In the rows, 128 means zero.
Known rows, with every step that occurs:
dagi/lifam/dosi: [130 121 146 102 162 124 112 131  99 122 119  45 153 119  92 129 163 102
 158 149 132 139 147 116 113 124 134 113 145 128 113  95 153 126 155]
rame/duto/kuvi/lifam: [150 181 133 129 171 133 136 145  94 104 139 133 110 144  71 109 133 118
 190 136 106 154 188  97 104 202 125 116 140 121 150 142 146 120 135]
rame/duto/vozaz/gipa/kuvi: [146 154 137  93 159  93 132 168  70  76 129  73  99 143  73 120  82  66
 196 165  95  85 112  87  99 158 124 123 139 122 123 134 151  88 135]
dosi/kamid/kuvi: [130 106 156 149 166 117 123 122 120 143 148 100 106 107 101 123 139 144
 145 150  93 128 107 132 126 194 137 120  96 125 114 112 163 105 130]
rame/duto/kuvi/lifam/dagi/kamid/vozaz: [156 168 133  79 170 153 134 156 111  46 139 155 153 133  77 112 104 101
 219 150  44 130 187  85 116 230 123 137 129 112 111 159 180  96 106]
lifam/vozaz/gipa: [121 122 149 106 159 102 104 141 101 105 112 116 129 122 102 131 103  87
 159 153 143  80  89  90 116 137 133 120 131 126 108 114 159  98 151]
sibe/duto/rame: [148 150 138  84 155 142  91 125 110 138 125 133 114 149 106 120 132 113
 169 138 151  96 134  80 110 123 127 120 144 134 146 112 151 135 145]
lifam/dosi/kamid/vozaz/duto/rame: [125  75 129  76 137 126  96 144 121 114 113 141 138 143  80 131 127  72
 168 138 111  81  95 108 109  76 129 123 132 125  77  87 183 144 142]
dagi/kamid/dosi: [122  88 151 102 156 152 105 136 130 147 141  90 148 103 125 112 131 137
 133 168 146 100 132 133 123 116 134 112 137 127  95 122 167 114 145]
dagi/kamid: [131 123 143 121 167 143 105 121 130 140 140 116 144 107 132 113 136 161
 135 160 147 103 118 110 127 155 135 121 136 130 105 132 165 104 130]
kamid/kuvi/duto: [139 128 149 134 158 122 101 141 115 143 124 109  93 144  86 135 137 130
 176 151 111 115 149 116 119 112 140 126 136 125 124 131 143 108 140]
duto/kuvi: [132 155 160 143 172 123 127 122  97 155 135 151 105 130  95 107 123 125
 146 146 143 131 139 104 115 129 135 124 128 128 148 123 146 101 130]
gipa/sibe: [135 122 130 117 162 134 119 122 121 164 119  94 114 108 127 113 138 123
 157 126 159 113 109 109 112 136 131 130  96 135 103 114 150 131 147]
dagi/lifam: [135 144 146 127 168 136 110 117 108 130 138  82 126 118 108 113 166 134
 161 147 144 130 158 106 114 161 129 114 127 131 126  95 155 124 135]
gipa/kuvi/kamid/vozaz/duto/rame: [146 116 146 114 146 153 101 145 100 126 124 148 123 144  88 123 137 138
 194 145  91  65 125  76 116  99 126 137 116 113  89  85 172 138 106]
sibe/gipa: [132 115 178 117 157 117 108 124 102 142 132  86 119  98 130 117 111 138
 148 158 147 112 102 110 119 137 133 108 127 128 129 107 150  99 159]
rame/duto/kuvi/lifam/vozaz/kamid: [145 171 133 117 166 107 129 155 103  52 131 135 132 139  58 120 113  86
 201 143  93 142 159  92 113 227 129 130 128 121 124 144 160 116 117]
dosi/kamid/vozaz: [103 101 139 128 155 120 115 127 142 129 132 136 103  98 117 115 126 123
 143 144 111  97  89 122 121 156 132 122  87 124 101 102 178 113 126]
lifam/dosi/kamid/dagi: [123 109 145  61 160 119 127 135 134 137 133  85 148 107 105 114 119  92
 145 131 113 107 112 124 123 141 136 117 111 127  93  80 177 112 141]
rame/duto/vozaz/kamid/dagi/lifam/dosi: [140 167 135  13 159 109 130 154 106  46 132  25 150 130  70 119 118  37
 203 152  91 119 147 101 107 155 125 122 147 131  92  92 184 118 127]
dagi/lifam/dosi/kamid/vozaz: [112  78 140 101 151 113 115 140 118  98 122  60 145  92  90 127 148  94
 168 145  86 128 112 131 117 146 131 117 108 121  88  92 181 128 138]
kamid/vozaz/gipa/kuvi: [131 103 168 133 155 108 116 152  87 124 123 125 102 114  93 113 104  94
 176 164  92  75  97 104 113 134 126 121 113 115 119 105 160  94 126]
rame/duto/kuvi/lifam/dagi/kamid/vozaz/gipa: [174 152 148  75 166 138 131 169  89  40 146 160 163 125  79 107  79  81
 229 150  37 107 169  75 113 252 118 125 144 109 112 171 183  92 117]
sibe/duto: [127 139 140 102 157 134  87 134 115 122 130 128 110 127 103 124 114 123
 164 144 135 111 138  98 110 156 135 116 133 133 168 108 148 111 147]
kuvi/lifam: [131 150 149 141 166 137 119 119 124 139 132  82 120 114 110 126 173 142
 161 136 149 123 155 102 113 170 126 118 117 122 133 119 147 135 146]
dagi/kamid/vozaz/gipa/sibe/duto/kuvi: [162  73 164  86 152 128  94 168  83 105 132 144 132  88  94  98  55  93
 220 146  72  98  96  93 108 163 124 133 126 125 142 161 176 108 125]
duto/vozaz/gipa/kuvi: [137 134 170 121 161  89 129 146  76 116 129  52 103 120  90 125 100  83
 177 165 122  79  92  90 105 119 125 130 119 121 128 128 148  95 133]
duto/kuvi/lifam/vozaz/gipa/rame: [165 137 167 113 166 105 114 149  78 104 121  59 135 130  82 116 126  74
 207 122 136 122 127  76 112 162 115 109 126 122 106 135 156 136 133]
kuvi/lifam/dagi: [145 176 146 106 170 144 127 119 127 110 135  93 147 127 110 132 155 115
 176 128 127 118 175  84 117 207 127 129 106 120 121 120 153 122 140]
lifam/dosi: [114 121 141 104 158 119 115 132 112 146 108  83 139 124 103 135 137 102
 133 147 146 117 115 120 116 100 140 116 141 129 111 108 149 115 164]

Rows:
[169  82 157  90 154 107 106 162  96 112 125  25 122 103  96 133  94 100
 218 154  95  80  88 100 111 110 127 146 130 125  83 190 163 114 139] => dagi/kamid/kuvi/duto/vozaz/gipa/sibe
[120 100 152  96 151 118 101 141 116  84 130  60 151 109  90 124 141  79
 169 162 131 115 139 123 119 146 131 118 117 128  91  88 173 131 130] => dagi/lifam/vozaz/kamid/dosi
[158  77 166  85 145 110 109 180  68  97 104  71 134  97  56 126  86  45
 240 122  63 127 120  95  93 139 119 129 123 115 155 148 157 140 162] => kamid/vozaz/gipa/sibe/duto/kuvi/lifam/dosi
[126 133 141  79 163 151 111 129 139  95 127 143 155 112 124 122 111 117
 164 160  99  84 122  97 129 162 133 136 112 121  84 125 184  89 115] => lifam/dagi/kamid/vozaz
[142 112 162 161 167 123 130 123 122 132 153  60 114  97  93 129 170 154
 169 139  83 142 136 126 121 229 127 120  90 117 122 124 160 127 132] => dosi/kamid/kuvi/lifam
[135 151 164 149 169 137 129 130 101 157 139 139 129 107 114 113 128 169
 148 133 123 123 132  92 126 162 140 127 118 119 128 130 156 113 129] => duto/kuvi/kamid
[183 141 148  71 163 150 105 133 119 117 134 123 157 161 101 133 135 121
 195 150  93  88 164  84 133 134 133 145 150 123  72 162 165 112 119] => lifam/dagi/kamid/kuvi/duto/rame
[164 112 148  40 164 113 106 142 108  84 146  33 156 110 107  95 123  65
 210 116 113  95 113  88 123 200 114  99 102 132  60  66 199 133 112] => dosi/kamid/dagi/lifam/vozaz/gipa/rame
[147 154 159  64 171 136 103 139  87  71 134 134 129 159  44 103 110  70
 222 148 103 128 184  82 105 118 127 134 135 127 142  60 175 104  99] => kamid/dagi/lifam/vozaz/duto/kuvi
[150 138 153  58 150 107  84 153  88 100 125  32 109 128 106 123  92  64
 202 132 148  82  91  71 102 130 117 102 138 136 133 124 159 129 150] => sibe/duto/vozaz/gipa/rame
[143 175 116  66 154 110 113 143 118  84 131  57 115 142 110 115 117  71
 179 136 148 104 105  91 112 171 121 106 128 141  74 125 170 135 123] => gipa/rame/duto/vozaz/kamid
[125 142 163 110 159  99 120 133  96 120 125  69 106 116 110 128 108  86
 158 155 155  75  83  88 106 114 126 122 130 127 123 133 156 104 153] => duto/vozaz/gipa
[116 178 113  81 161 116 125 142 112  89 119  85  93 146  92 127 112  90
 167 155 135 106 121  96 101 132 130 124 136 131 118 129 156 102 145] => rame/duto/vozaz
[153  67 158 100 147 105 106 166  87 109 137 152 107  86  88  99  52  73
 215 121  63 104  83  99 104 193 124 130  88 125 148 138 176 120 131] => dosi/kamid/vozaz/gipa/sibe/duto/kuvi
[124 155 133 113 160 140 129 159 103 101 125 176 110 124  90 112  98 136
 182 142  69 117 136  95 118 170 135 123 124 114 113 129 174 104 122] => rame/duto/kuvi/kamid/vozaz
[150  34 141  61 137 105  91 175  89  77 123  46 155  74  84 121  93  53
 228 122  53 111  92 113 102 190 124 118 106 125 114 111 183 144 154] => dagi/lifam/dosi/kamid/vozaz/gipa/sibe/duto
[131  94 139 109 159 113 117 133 111 114 137  46 160  99  97 124 155 108
 156 138 110 140 130 128 118 177 135 112 122 127 101 100 167 132 147] => dagi/lifam/dosi/kamid
[118 154 133  99 154 108 106 139 125 118 111  76  91 139  99 139 123  99
 178 144 161  88 126  92 107  58 135 137 133 128 120 145 147 116 145] => kuvi/duto/vozaz
[124 174 122  87 156 105 123 142 120  74 134 105 109 132  98 124 106  84
 166 156 130  99 109  97 110 173 130 124 131 134 108 133 165 110 131] => rame/duto/vozaz/kamid
[132 146 141 115 155  99 114 150 105 116 116  58  89 144  78 136 116  96
 194 154 129  90 136  95 107  62 133 146 122 122 125 141 138 106 125] => gipa/kuvi/duto/vozaz
[151 146 174  74 172 141 137 141  88 127 138  64 171 104  82 109 139 121
 185 129  84 143 170  96 124 142 133 124 135 117 111  89 174 123 126] => duto/kuvi/kamid/dagi/lifam/dosi
[129  76 164 107 147 116 115 175  85 111 122  57 151 102  91 135  94 106
 177 158  91  70 105 105 123 135 135 123 113 107  84 105 164 108 141] => lifam/vozaz/gipa/kuvi/kamid/dosi
[120  66 134  93 142 124  90 150 112  77 128  99 147 117  67 127 132  83
 189 147  80 119 129 123 106 138 131 116 124 123 103  72 184 134 135] => dagi/lifam/dosi/kamid/vozaz/duto
[157 113 191 143 161 114 125 138  84 126 140  27 124  94 101 121 136 145
 189 158 107 129 142 106 114 173 122 117 108 114 139 116 138 111 140] => sibe/gipa/kuvi/lifam
